Every row comes from one small tree of marks. The marks that hang from a mark follow it in brackets, in alphabetical order. Every link used is in the known rows. Which tree was each row made from?
In the rows, zero is written as 128.
Known rows:
D{H K}: [112 126 112 139 135 131 107 118 139 147 106 131 140 101 127 111 143 131
 159 137 113  89 120 136 126 156 141 121 132 139 123 146 121 119 119 158
 148 156  95 119 129 127 110 130 124 109 135 113 135 124 127 146 128 132
 137 144 153 118 128 129 105 134 139 119 144 127 168 138 122 109 137 146]
T{D W}: [126 148 144 109 117 146 130 155 117 129 129 122 109 134 135 114 124 113
 138 143 143 134 103 141 124 116 106 123 132 114 124 139 123 130 142 172
 124 137 135 129 125 149  90 152 116 115 116 128 125 138 128 125 150 132
 128 117 110 126 126 147 128 129 126 152 119 133 155 125 131 143 129 151]
H{G{K{T{W}}}}: [114 116 128 119 136 120 129 142  90 122 141 120 130 168 128 112 136 126
 102 110 183 126 123 123 136 129 141 141 123 118 147 154 123 123 147 116
 120  80 127 132 138  88 137 134 131  98 138 120 126 144 135 126 130 139
 128 153 165 131 132 130 128 107 119 132 153 126  82 131 130 129 128 109]
T{D{K{G H}}}: [123 130 158 107 120 139 114 122 169 120 113 141  99 137 132 129 152 118
 133 128 132 142 143 124 136  96 124 133 125 121 128 114 139 134 124 129
 136 138 129 117 116 113 101 128 117 116 131 131 130 130 131 132 138 132
 129  72 127 133 124 131 134 155 131 126 123 131 134 127 127 120 142 144]
G{D K{H T{W}}}: [115 126 140 121 139 136 121 143 110 107 136 119 133 155 141 120 155 134
  77 115 175 135 132 122 123 111 115 141 139 105 167 150 114 129 128 118
 110  91 163 108 128  90 128 123 122 129 123 144 125 149 126 101 129 117
 133 118 132 132 130 116 142 128 119 122 134 133 135 126 128  98 121  97]
D{K{G W{T}}}: [120 103 151 127 135 111 123 114 154 118 117 143 122 136 119 146 145 129
 140 117 121 205 133 140 148 145 130 132 118 148 139 116 151 135 117 109
 119  96 117 101 130  96 152 108 137 129 133 113 118 126 121 130 140 125
 117 110 125 131 125 129 118 136 125 113 128 117  95 135 139 148 140 132]
W{D{H}}: [138 144 101 150 134 131 120 119 107 150 137 136 137  88 122 113 111 126
 128 143  88 111 116 138 120 142 130 120 126 116 108 127 118 123 111 192
 139 129 109 142 125 155 133 140 123 139 123 128 129 124 140 133 141 128
 141 132 125 128 135 136 117 128 141 132 119 124 134 135 133 109 132 132]
G{D{K T}}: [123 123 122  94 120 139 136 116 137 141 110 140 141  93 124 129 152 138
 164 145 133 113 149 137 108 135 149 123 144 134 114 107 119 138 139  98
 129 127 111 135 135 128 115 126 122 109 153 129 134 104 118 150 112 119
 131 106 132 117 122 134 137 144 139 101 168 135 149 136 126 126 129 128]
G{D{H T}}: [126 153 102 120 123 137 141 104 127 155 122 127 144 100 109 119 113 140
 167 144 123 119 140 137 101 125 147 118 142 126 120 113 117 130 125 128
 134 152 111 134 128 145 110 124 122 123 144 132 128 111 118 140 114 118
 133 104 125 120 132 123 129 138 142 120 140 138 157 130 120 122 115 124]
K{T{H W{G}}}: [124 141 118 125 138 120 124 135  80 110 135 109 114 153 139 138 128 105
  96 109 167 149 109 134 148 133 124 132 124 121 137 157 129 138 140 139
 128 142 198 122 124 102 112 129 141 141 132 124 128 150 139  95 158 132
 114 150 123 135 131 120 123 124 109 150 124 121  98 124 130 151 113 118]
K{W{G}}: [136 113 127 142 112 130 117 138 105 106 138 142 115 142 137 118  88 128
 138 115 113 161 116 139 142 112 103 125 117 117 142 110 136 118 127 140
 126 125 103 134 129 142 142 121 124 119 113 115 126 118 124 142 146 138
 139 133 113 127 124 133 121 111 130 135 101 114  93 122 131 168 129 123]
D{H{W{T}}}: [126 137 117 149 132 118 138 109 153 140 124 111 161 124 117 127  93 131
 149 137 102 132 109 130 131 174 136 121 139 155 123 145 135 119 114 147
 130 126  86 108 126 152 125 129 132 145 114 117 117 134 119 127 119 126
 123 178 127 121 135 117 104 117 123 127 137 127 166 126 131 109 130 142]
K{T{W}}: [122 132 125 107 128 133 129 126  94 118 127 116 130 150 138 118 116 115
 126 130 153 149 108 142 142 149 132 130 137 115 149 149 126 123 132 162
 117 111 138 120 135 115  89 137 125 115 130 116 120 139 138 120 152 129
 126 153 127 120 127 133 110 116 117 125 128 127 128 125 143 145 125 134]
D{H K T{G}}: [115 138 116 125 149 119 137 111 153 167  94 124 133  84 123 132 137 144
 180 131 121 148 148 130 121 138 163 131 115 144 129 126 127 129 131 104
 139 145 101 115 142 118 100 123 119  99 172 118 132 129 128 143  95 125
 119  96 157 120 119 134 119 137 134 121 149 143 156 135 113 105 126 151]
D{H K{T{G} W}}: [105 111 127 132 155 115 126 115 145 146 110 119 124 139 142 137 148 138
 146 110 125 164 138 110 144 149 150 135 109 134 184 134 129 115 116 119
 125 138 134 107 142  91 115 102 137  98 162 120 127 141 139 111 108 128
 120 108 155 126 116 127 115 125 128 109 102 136 153 125 128 132 127 151]
H{G W{T}}: [138 121 125 136 110 116 141 110 152 119 140 122 156 162 111 120  80 125
 147 132 119 119 124 122 137 156 146 126 126 151 110 129 136 116 130 107
 128 102  86 143 127 153 143 138 131 135 111 114 117 120 124 146 117 138
 124 186 137 123 128 126 115 102 123 132 142 122 111 123 139 140 131 125]
H{G W}: [138 117 121 135  98 130 130 123 146 117 133 126 141 156 124 109  73 125
 151 136 124  49 126 119 129 129 135 125 120 137 124 125 129 106 133 125
 135 145  71 154 127 162 121 139 121 117 108 116 127 125 124 155 116 143
 137 191 148 119 128 130 112 101 132 126 133 123 113 119 128 143 135 128]
G{D{K}}: [118 112 121 112 121 145 114 123 121 128 113 140 138 107 135  98 159 128
 148 145 130  68 139 135 120 130 141 120 138 123 119 112 118 131 124 117
 130 134 120 149 131 140 123 133 116 117 131 128 139 105 126 154 119 127
 143 136 134 115 122 138 123 143 141 107 146 131 144 138 130 130 134 121]
H{W}: [138 126 131 129 107 140 128 131 136 119 130 123 141 129 141 117  93 128
 156 144 115  69 116 133 126 142 125 123 138 131 128 132 132 109 125 148
 128 135  74 131 131 167 104 141 112 117 107 117 124 126 124 155 127 135
 140 187 129 112 126 130 102 111 130 119 132 126 145 122 129 120 136 137]
H{W{D G}}: [154 118 122 143 119 126 133 143 111 125 147 140 128 104 141 146 113 127
 111 134  82  90 119 121 129 128 118 128 133 118  99 108 130 127 131 136
 133 126 110 152 126 156 160 129 130 152 108 135 131 123 133 141 130 133
 135 163 112 127 131 136 133 118 128 131 116 119  93 123 130 139 134 132]
W{G}: [137 123 116 132 116 134 118 126  83 115 136 139 126 123 128  91 105 118
 147 132 121 132 115 144 141 121 126 121 124 110 111 113 138 123 133 145
 137 110 100 152 130 155 123 135 112 120 122 116 131 110 131 159 143 143
 141 139 116 125 127 139 111 122 131 133 125 119  90 129 134 149 128 116]
D{H{G{K{W}}} T}: [124 125 123 151 123 112 135 134 153 139 135 130 128 145 106 140  96 157
 134 100 141 154 149 118 114 113 122 137 116 145 144 141 121 115 137 102
 128 131  76 110 135  97 155 114 140  91 142 119 125 135 113 132 112 130
 128 111 170 136 137 117 134 112 136 130 148 123 110 130 110 114 131 119]
W{G{D{K}} T}: [123 105 119 122 139 124 129 118 106 129 127 144 148 107 117 112 175 125
 132 132 126 154 128 136 135 145 150 124 135 133  98 106 135 143 131  88
 130  94 140 144 129 129 162 119 132 151 147 129 137  95 121 145 120 126
 125 117 117 129 124 130 140 142 127 119 148 127 113 138 139 149 124 108]
G{D K{H W}}: [129 110 149 150 121 142 105 147 136  94 142 136 125 153 135 113 130 149
 100 115 138 124 142 124 116  94  86 136 125 113 170 126 119 119 115 118
 110 104 112 115 126 122 155 126 117 115 103 141 126 131 117 127 125 118
 149 111 120 131 128 118 135 125 133 117 113 122 132 126 121  95 134  95]
D{H{W{G T}} K}: [117 110 116 148 141 105 132 128 156 141 115 121 153 112 123 147 131 136
 135 119  96 135 115 117 137 182 144 129 137 164 111 136 135 131 124 107
 144 136 109 107 126 119 154 110 145 157 131 116 130 134 114 123 111 129
 114 167 147 128 132 115 123 127 118 128 141 123 147 130 124 123 130 145]

Which tree is each row?
[131 139 107 133 108 114 148 112 171 150 126 118 148 139 112 145  64 144
 163 125 119  92 141 112 114 136 142 127 130 155 121 132 122 115 142 104
 142 183  70 127 127 143 122 118 135 115 131 116 124 129 116 135 104 132
 123 154 159 124 136 118 124 111 133 129 144 131 140 119 114 131 125 141]
D{H{G W} T}
[150 127 141 149 131 118 118 114 150  97 158 136 133 141 123 139 102 130
  89 118  90 227 120 135 141 137  94 135 118 136 133 120 127 126  99 175
 110  79 140 119 118 132 153 130 141 160  96 129 110 128 135 106 152 112
 130 102  91 138 126 130 133 119 122 134  98 108 122 122 152 118 137 119]
K{H W{D T}}
[134 133 134 112 137 120 134 124  86 134 136 134 116 124 133 157 139 113
  90 124 139 168 126 135 142 121 137 135 131 103 134 119 137 140 124 148
 117 104 173 130 129  93 130 118 136 148 137 133 121 146 145 110 154 125
 118 113 115 135 133 134 134 130 121 127 114 128  67 128 142 150 123 131]
K{G T{W{D}}}
[130 117 117 131 122 134 127 157  74 118 133 134 123 125 134 108 137 121
 118 130 142 111 121 137 126 100 116 121 133 102 127 117 119 138 141 106
 126 156 154 144 129 145 140 126 122 151 121 133 136 126 120 127 136 129
 129 130 106 128 131 134 142 125 128 144 107 131 101 126 124 172 112 109]
T{W{G{D}}}
[125 134 127 141 142 124 109 153 122 125 126 124 110 102 139 155 168 117
  79 130 133  87 116 133 124 141 107 131 125 140 106 168 113 143 126 164
 135 163 192 123 125 105 130 150 141 148 122 131 135 147 138 100 147 114
 117 145 135 132 129 131 135 135 123 148 140 122 138 137 121 112 136 136]
T{H W{D{K}}}
[132 129 137 123 122 132 114 102 141  89 140 124 122 182 141 123  84 127
 110 109 127 186 124 130 149 132 109 136 122 118 182 132 127 110 107 172
 117 112 120 107 124 114 104 120 131 112 112 117 113 135 140 112 152 126
 136 122 116 127 123 122 110 113 121 115 101 116 133 112 148 136 133 128]
K{H T W}
[119 134 158 128 145 133 121 145 164 126 108 118  86 138 144 138 167 122
 139 124 137 133 140 117 128 104 110 130  97 140 149 141 134 131 128 123
 123 150 177 119 130 119 113 141 127 100 139 136 132 138 134 110 118 129
 116  85 127 133 111 137 133 139 128 138 102 138 165 128 115 122 132 157]
T{D{K{W}} G H}
[121 120 148 149 149 135 124 168 115 113 128 121 125 130 146 103 152 140
  99 122 167 122 135 126 116  79 108 141 110 104 167 138 117 130 132  90
 112 108 156 118 137 129 133 135 102 127 127 147 131 150 124 114 102 120
 130  97 130 133 127 126 145 123 125 137 117 143 131 128 110  90 117  91]
T{G{D K{H}} W}
[127 138 135 100 117 131 146 133 114 136 118 134 118 115 120 147 128 132
 142 129 161 150 150 141 115  88 133 124 140 115 129 107 133 149 149  83
 117 157 149 120 129 118 116 116 122 137 143 135 126 130 114 124 126 115
 114  90 110 127 135 128 143 142 129 124 134 140  94 127 119 156 112 120]
K{G{D{T{W}}}}
[127 128  97 145 128 134 122 122  90 142 129 137 139 108 122  97 127 127
 140 133 116  99 129 131 118 109 139 114 131 106 118 110 120 127 126 120
 142 157 123 153 123 152 142 116 122 143 129 135 139 112 125 141 123 133
 140 124 121 129 134 122 131 133 140 132 112 133 121 130 120 144 112 108]
W{G{D{H}}}
[119 119 116 133 135 120 126 106 133 124 125 127 140 140 103 118 160 117
 120 128 157 100 150 124 126 141 157 123 121 157 101 137 123 140 126  81
 133 122 174 154 122 119 151 141 144 143 136 131 136 113 127 128 116 126
 117 134 144 133 126 121 137 136 130 131 159 127 121 139 132 130 122 102]
W{T{H{G{D{K}}}}}
[126 127 126  92 127 138 136  90  93 130 125 141 132 139 126 118 139 116
 141 135 151 130 144 134 136 112 159 123 137  98 142  90 145 131 122 100
 118  95 141 147 130 112 119 111 119 126 145 137 128 111 138 143 134 132
 134 114 114 123 129 126 121 142 134  98 122 136  86 129 142 156 116 107]
K{G{D} T}
[141 122 117 114 130 119 134 130 118 143 129 151 127  77 123 155 151 134
 123 130 103 154 141 132 127 136 139 134 135 131  78 102 130 146 144 120
 137 106 127 145 131 108 149 119 137 132 152 126 137 105 134 141 128 122
 126  98 126 131 125 142 151 139 130 122 154 121  91 137 131 133 140 137]
W{D{K T} G}
[145 138 110 142 133 108 139 133 126 145 142 140 120  97 117 167 104 147
 112 110  84 194 133 127 123 119 110 131 127 129 116 109 124 135 129 141
 130 146 127 122 125 122 161 105 149 147 135 130 125 123 127 110 134 119
 125  85 115 139 134 128 146 126 133 137 102 118 102 126 124 147 126 134]
K{W{D{H T} G}}
[130 168 140 121 133 136 137 107 126 123 133 115 122 135 111 123 137 103
 135 142 140 176 113 146 130 141 122 120 125 138  95 144 142 135 123 174
 121  88 163 131 117 143 109 161 125 126 124 130 120 117 137 124 151 129
 119 112  99 130 127 132 122 140 118 152 141 128 158 135 142 108 126 135]
W{T{D H}}
[135 143 148 110 117 133 154 123 161 132 133 119 135 139 125 132 112 119
 147 151 115 153 112 129 130 156 124 124 140 141 105 124 142 124 131 147
 120  84 102 124 126 158 111 145 123 131 112 129 116 122 124 137 127 131
 122 139 102 123 125 135 124 128 120 129 133 132 168 125 142 120 135 157]
H{W{T{D}}}
[108 120 109 128 136 136 115 119 128 150 108 133 143 101 126 109 162 134
 151 142 119  64 135 128 113 138 147 116 137 129 129 129 112 126 120 122
 143 167 114 133 126 132 123 121 124 126 140 129 142 114 122 140 113 124
 141 127 148 119 128 125 123 144 144 112 139 138 172 138 120 117 127 131]
G{D{H K}}
[127 115 137 137 152 123 123 162 114 146 119 132 118  84 146 135 167 128
 108 136 118 116 128 127 133 125 131 134 111 125 125 135 118 137 134 129
 125 129 161 135 142 125 131 135 123 134 147 132 135 144 142 118 119 121
 121 111 136 130 119 150 137 127 127 136 118 136 121 135 126 125 132 139]
T{G W{D{K}}}
[127 129 160 137 129 135 117 182 120 104 139 125  97 144 140 120 151 127
  85 112 159 169 110 123 132  89  82 142 126 105 132 145 124 137 150 140
 126 113 139 108 122 113 132 135 117 125 112 139 131 149 124 108 148 132
 127  89 124 145 131 129 154 130 116 159 120 126 128 126 115 106 132 122]
T{D W{G{K{H}}}}
[125 150 157 108 134 137 139 136 141 127 133 104 113 150 143 160 151 123
 104 130 160  92 124 108 120 136 120 139 139 134 130 159 139 126 133 132
 118  93 147 110 128  97 118 149 132  98 129 146 127 148 129 115 128 134
 126 154 136 129 130 116 129 137 117 127 154 137 161 128 118  73 136 137]
G{K{T{D H{W}}}}
[127 132 112 139 117 137 129 123 141 145 124 120 149 115 136 122 106 138
 147 147 109  47 129 117 107 134 132 117 142 131 138 127 114 117 118 122
 136 180 103 130 125 167 124 125 122 144 111 136 132 131 117 131 105 125
 139 169 133 118 133 115 121 125 139 117 119 139 171 123 116 118 121 130]
G{D{H{W}}}
[142 136 151 127 121 124 140 129 165 108 142 119 126 153 128 138 109 122
 115 123 111 187 114 117 141 128 110 133 132 133 112 118 141 130 132 129
 126 106 128 120 115 143 128 131 130 160 104 133 119 130 127 117 132 131
 117 117  96 137 125 122 144 126 112 143 111 124 146 114 140 122 129 139]
K{H{W{G T{D}}}}
[141 139 135 127 139 117 127 105 113 114 141 132  98 150 131 180 123 118
  80 111 129 172 142 124 143 112 121 134 115 120 145 122 145 136 110 146
 112 112 190 122 123  86 145 117 152 138 132 139 120 137 149  97 157 121
 122 108 110 140 132 119 127 132 124 123  98 119  69 124 136 137 127 122]
K{G T{H} W{D}}
[138 129 117 144 107 132 130 124 138 117 136 117 128 158 121 125 103 124
 128 132 148   4 145 108 110 108 132 120 125 137 124 129 120 120 129  93
 132 180 146 158 120 164 136 139 134 139 107 140 135 127 123 131 105 132
 131 183 139 126 130 114 131 119 133 135 128 132 124 121 115 135 117 104]
T{H{G{D} W}}
[116 121 130 124 127 125 131 151 166 150 110 123 118 114 138 150 148 133
 140 132 102  81 121 103 125 139 129 128 140 139 113 132 126 131 140 122
 152 183 110 121 122 127 130 115 135 133 129 132 140 134 122 122 111 137
 124 136 151 130 129 125 140 140 129 134 127 136 175 126 111 128 137 168]
T{D{H{W{G}} K}}
